Every row comes from one small tree of marks. The marks that hang from a mark follow it in brackets, in the order of their numbers. Every link used is in the known rows. Which tree was each row made from?
Known rows:
j371{j692{j681 j935{j167}}}: [ 0.03  2.19 -0.81 -2.52 -1.38  0.50 -0.85 -0.31 -0.14 -0.10 -0.58  0.81
 -0.70  0.61  0.25  0.11 -1.08 -0.52 -0.56  0.29 -0.93  1.41]
j167{j618{j209{j811} j692}}: [ 0.26 -0.76 -0.39  4.68 -1.16  1.52 -0.56  0.00  3.22  0.03 -0.43 -2.20
  0.83 -1.58  1.81 -0.71  0.64 -1.16 -0.12  0.27  0.09  1.01]
j209{j692{j371} j811{j681{j618}}}: [-0.38 -3.10  0.98  4.63  0.07 -0.31 -0.12 -0.04  4.09 -0.12 -0.33 -0.71
 -2.51 -4.80  1.82 -0.64 -0.83 -0.61  0.23  1.88  1.52  1.18]
j692{j935}: [-0.14  4.24  0.28 -1.33 -1.10  0.00 -0.12  0.17  0.03 -0.41 -0.31  0.63
 -0.41  0.12  0.44  0.28 -0.49 -0.27  0.12 -0.45 -0.25  1.02]
j371{j692{j935}}: [ 0.05  3.08  0.75 -0.82 -0.45  0.35  0.30 -0.17 -0.54 -0.11 -0.23  0.96
 -0.87 -0.22 -0.08  0.04 -0.53 -0.30  0.18 -0.85 -0.55  1.12]
j371{j692}: [ 0.02 -0.68  0.58 -0.10 -0.36  0.21 -0.09 -0.20 -0.27  0.06 -0.25  0.32
 -1.14 -0.27 -0.25  0.32 -0.21 -0.14  0.09 -0.08 -0.41  1.09]
j618{j167 j209{j692{j371 j935}}}: [ 0.09  1.87 -0.16 -5.58 -0.49 -0.02  0.57 -0.77  2.05  0.92 -1.08 -0.42
 -1.89 -1.96  2.26 -0.58 -0.99 -0.91  0.21  0.72 -0.75  1.37]
j811{j209 j681{j618{j692{j935}}}}: [ 0.66  1.18  0.86  0.70 -1.22 -0.45  0.11 -0.05 -0.10 -1.58 -1.29 -1.21
  0.22 -0.12  0.36 -0.53 -0.19 -0.43  0.59  0.69  0.52  1.08]
j618{j167{j935} j209{j811} j692}: [ 0.24 -0.50 -0.78 -2.89 -1.31 -0.37 -0.83 -0.18  3.34 -0.02 -0.91  0.28
  1.07 -1.61  2.30 -0.59  0.61 -1.32 -0.10  0.01 -0.81  0.84]
j371{j692{j681{j618{j209}}}}: [ 0.87 -3.53  1.07  3.41 -1.53  1.11  0.11 -0.60 -0.93  1.63 -0.60 -0.28
 -0.74  0.24 -0.02 -0.72  0.12 -0.54 -0.03  0.27  0.49  1.79]
j209{j692}: [-0.31  0.40  0.02 -0.41 -1.02 -0.04  0.05 -0.14  1.72 -0.34 -0.30 -0.10
 -0.64 -1.40  1.23  0.49 -0.19 -0.55 -0.20  1.07 -0.01  1.01]
j811{j209{j692} j681}: [ 0.21 -1.00  0.42 -0.31 -0.75 -0.50  0.47 -0.47  2.39 -0.64 -0.89 -1.17
 -0.89 -2.14  1.13  0.49 -0.62 -0.75  0.36  2.48 -0.67  0.72]
j811{j209 j681{j618{j692{j371 j935}}}}: [ 0.55 -0.72  1.00 -0.15 -0.51 -0.28  0.20 -0.09 -0.05 -1.11 -1.74 -1.64
 -1.66 -0.24  0.46 -0.72 -0.61 -0.10  0.82  0.80  0.39  1.41]
j618{j209{j811}}: [ 0.24 -0.25  0.11  2.71 -0.85 -0.06 -0.73 -0.18  3.16  0.97 -0.14 -0.71
 -0.20 -1.74  1.54  0.19  0.01 -1.10  0.06  0.24 -0.34  0.93]
j167{j618{j209 j692{j681}} j935}: [ 0.44 -1.62 -0.48  1.88 -2.59  2.21  0.24  0.13  0.16  0.48 -0.95 -0.40
  0.99  0.11  1.18 -1.00  0.40 -0.89 -0.29  0.52 -0.33  1.48]
j209{j811{j681}}: [-0.34 -0.51  0.48  1.76 -0.77 -0.75 -0.90  0.04  3.80 -0.41  0.14 -0.35
 -0.63 -3.75  1.16  0.31 -0.35 -0.80  0.36  1.44 -0.32  0.67]
j811{j209{j692{j371 j681{j618} j935}}}: [ 0.32 -0.57  0.88  0.56 -1.28  0.97  0.59 -0.03  0.50  0.07 -2.00 -0.72
 -2.41  1.67  1.50 -0.92 -0.97 -0.58  0.24  0.91  1.04  2.09]
j209{j692{j681} j811}: [-0.44 -1.14 -0.16  1.10 -1.52  0.55 -0.53  0.06  4.42 -0.30 -0.34 -0.41
 -0.42 -1.96  2.39  0.06 -0.11 -1.34 -0.16  1.81  0.05  1.49]
j935{j167{j618{j692{j371}}}}: [-0.15 -1.73 -1.68 -0.13 -0.84  1.23 -1.40  0.18  0.61 -0.92 -1.10 -1.87
 -1.30  0.48  0.67 -0.24 -0.73  0.13 -0.65  0.89 -0.07  1.28]
j811{j209{j692{j935{j167}}} j681}: [ 0.10  3.31 -0.73 -2.13 -0.86 -1.02 -0.32 -0.53  2.43 -1.01 -1.16 -0.47
 -0.64 -1.93  1.22  0.53 -1.55 -0.88 -0.33  1.92 -0.89  0.51]
j618{j692{j681}}: [ 0.03 -2.23 -0.57 -2.94 -2.17  0.35 -0.61  0.08  0.71 -0.90 -0.73 -1.21
  0.43  0.70  0.68  0.18  0.48 -0.52  0.10  1.58 -0.86  1.59]
j167{j618{j209 j692} j935}: [ 0.42 -0.05 -0.28  2.70 -1.69  1.67  0.21  0.22  0.08  0.35 -0.69 -0.19
  0.97 -0.50  1.01 -0.69  0.39 -0.56 -0.29 -0.28  0.06  0.96]
j935{j167{j618{j209 j692{j371}}}}: [ 0.41 -2.00 -1.74  0.65 -0.81  1.21 -1.01 -0.40  0.92  0.30 -1.14 -2.47
 -1.00 -0.22  0.93 -0.42 -0.65 -0.23 -0.61  0.94 -0.42  1.23]
j811{j209{j692{j935}} j681{j618{j167}}}: [ 0.40  2.13  0.84 -2.39 -1.16 -0.41  0.34 -0.49  1.41 -0.82 -1.51 -0.24
 -0.57 -1.46  1.36 -0.85 -0.76 -0.91  0.27  1.29  0.79  1.00]

Write each row's tree:
[ 0.62 -2.59 -0.47 -1.95 -2.16  0.43 -0.38 -0.49  0.88  0.30 -0.82 -1.77
  0.69  0.06  1.09  0.07  0.49 -0.90  0.10  1.55 -1.24  1.60] => j618{j209 j692{j681}}
[ 0.07 -0.13  0.48 -4.00 -1.65  0.82 -0.49  0.19 -0.43  0.14 -1.34  0.35
 -2.11  1.32  0.81 -1.23 -0.86 -0.14  0.27  0.27  0.71  2.12] => j692{j371 j681{j618{j167}} j935}
[-0.13  3.75 -1.59 -3.62 -1.41 -0.48 -1.27 -0.08  0.71 -1.47 -0.69 -0.39
  0.62  0.35  0.65  0.46 -0.53 -0.36 -0.65  0.03 -0.79  0.95] => j618{j692{j935{j167}}}
[-0.53 -3.23 -0.09  0.18 -0.77  0.56 -0.39  0.06  4.43  0.09 -0.76 -0.83
 -2.36 -1.96  2.54 -0.19 -0.64 -0.98  0.05  1.96 -0.15  1.75] => j209{j692{j371 j681} j811}
[-0.30 -4.01  0.58  3.79 -0.93  0.88 -0.52  0.20  3.50  0.25 -0.81 -0.60
 -2.30 -1.45  2.14 -0.83 -0.54 -0.74 -0.13  1.45  1.56  1.90] => j209{j692{j371 j681{j618}} j811}
[ 0.57  0.11  0.04 -3.85 -0.99  0.23 -0.15 -0.45 -0.19  0.22 -1.50 -1.10
 -0.93  0.06  1.19 -1.20 -0.08 -0.36  0.31 -0.22  0.37  1.63] => j681{j618{j167 j209 j692{j371 j935}}}
[ 0.24  0.81 -1.39  3.06 -1.28  1.32 -0.47 -0.49  2.04  0.80 -0.53 -1.18
 -0.04 -1.69  1.50 -0.13 -0.90 -0.85 -1.15  1.16  0.19  0.83] => j935{j167{j618{j209{j692}}}}
[ 0.42  1.02  0.30  4.15 -1.51  1.77  0.17  0.25 -0.18  1.24 -0.38  0.73
 -0.12 -0.52  0.74 -0.64 -0.22 -0.51 -0.33 -0.66  0.26  0.89] => j167{j618{j209} j935}
[-0.22  1.35 -1.07 -3.93 -1.42  0.11 -1.20  0.12  0.64 -0.14 -1.09  0.00
 -2.09  0.93  0.56  0.11 -1.53 -0.14 -0.37  0.94 -0.90  1.66] => j692{j371 j681 j935{j167}}
[ 0.00 -2.01  0.56  3.72 -1.07 -0.38 -0.99  0.04  2.98 -1.30 -0.10 -1.11
  0.29 -3.28  1.02 -0.51  0.38 -0.66  0.24  1.16  1.00  0.89] => j209{j811{j681{j618{j692}}}}
[-0.03  0.24 -1.80  0.52 -1.57  1.24 -1.43  0.13  0.67 -1.27 -0.73 -1.41
  0.54  0.49  0.47 -0.02 -0.23 -0.23 -0.90  0.74  0.07  0.90] => j935{j167{j618{j692}}}
[ 0.21  0.83  1.29  1.80 -1.49  1.25  0.14 -0.07 -1.41  0.19 -0.59  0.92
 -0.84  0.88 -0.16 -0.78 -0.37 -0.33  0.02 -0.62  0.86  1.90] => j371{j692{j681{j618} j935}}
[ 0.42 -3.54 -0.38  1.11 -1.83  2.33  0.31  0.20  0.15  0.89 -1.36 -0.76
 -0.89 -0.08  1.47 -1.24 -0.06 -0.52 -0.03  0.79 -0.35  1.80] => j167{j618{j209 j692{j371 j681}} j935}
[-0.55  2.60  0.02  0.20 -1.49  0.42 -0.23  0.10  4.14 -0.43 -0.44  0.22
 -0.20 -2.06  2.71 -0.20 -0.45 -1.48 -0.08  1.00 -0.12  1.43] => j209{j692{j681 j935} j811}
[ 0.14 -2.80 -0.02 -3.42 -1.02  0.25 -0.53  0.27 -0.43 -0.67 -1.52  0.73
 -1.25  0.71  0.85 -1.07  0.07  0.16 -0.01 -0.24  0.87  1.45] => j681{j618{j167{j935} j692{j371}}}
[ 0.18 -3.28  0.26  0.56 -0.81  0.21 -0.47  0.17 -0.46 -0.70 -0.97 -1.23
 -1.56  0.60  0.20 -0.38  0.10  0.32  0.18  0.34  1.02  1.63] => j681{j618{j692{j371}}}
[-0.11 -0.16 -0.71 -8.99 -1.55  0.31 -0.55 -0.11  0.85 -1.00 -1.63 -0.92
 -1.10  0.82  1.41 -0.65 -0.24 -0.43  0.44  1.11 -1.31  1.97] => j618{j167 j692{j371 j681 j935}}
[-0.07 -1.92 -0.45  0.56 -2.32  1.96 -0.50  0.26  0.36 -0.85 -0.79 -1.65
  0.55  0.75  0.75 -0.57  0.42 -0.47 -0.16  1.22 -0.09  1.60] => j167{j618{j692{j681}}}
[ 0.23 -1.02 -1.47  3.87 -1.13  0.58 -1.56 -0.52  4.45 -0.27 -0.39 -2.37
  0.76 -4.01  1.75 -0.44 -0.33 -1.19 -0.59  1.83 -0.44  0.50] => j935{j167{j618{j209{j811{j681}} j692}}}
[ 0.18  3.68  0.28 -1.19 -0.88 -0.03  0.63 -0.12  1.26 -0.66 -1.34 -0.30
 -0.57  0.60  1.37  0.20 -0.68 -0.86  0.21  0.43 -0.21  1.03] => j811{j209{j692{j935}}}
[ 0.60 -0.50  0.84  0.71 -0.69 -0.39  0.43 -0.50  0.42  0.20 -0.84 -1.40
 -1.26 -2.82  0.80 -0.87 -0.43 -0.35  0.64  0.73  0.25  1.41] => j811{j681{j618{j209 j692{j371 j935}}}}
[-0.12  3.73 -0.21  0.53 -1.49  1.54 -0.08  0.34 -0.06 -1.23 -0.56 -0.89
  0.65  0.17  0.71 -0.57  0.04 -0.38 -0.02 -0.53  0.16  1.22] => j167{j618{j692{j935}}}
[ 0.63 -0.59  0.94  1.32 -1.58  1.00  0.20 -0.18 -0.48  1.46 -1.02 -0.39
 -1.97  0.53  0.78 -0.98 -0.74 -0.36  0.28  0.15  0.56  2.10] => j692{j371 j681{j618{j209}} j935}
[-0.03  1.87 -0.29 -3.66 -2.16  0.35 -0.34  0.08  0.38 -1.11 -0.91 -0.60
  0.62  0.68  0.98 -0.07  0.08 -0.68  0.20  0.65 -0.96  1.64] => j618{j692{j681 j935}}
[ 0.18 -0.25 -0.92  5.29 -1.01  0.57 -1.50 -0.35  4.07  0.70 -0.08 -1.43
 -0.13 -4.04  1.35 -0.40 -0.95 -1.10 -0.61  1.53 -0.14  0.46] => j935{j167{j618{j209{j811{j681}}}}}
[ 0.29 -0.56 -1.78  3.81 -1.22  1.18 -1.66 -0.19  3.49 -0.23 -0.50 -2.15
  0.97 -1.40  1.80 -0.36 -0.06 -1.08 -0.89  0.62 -0.11  0.82] => j935{j167{j618{j209{j811} j692}}}
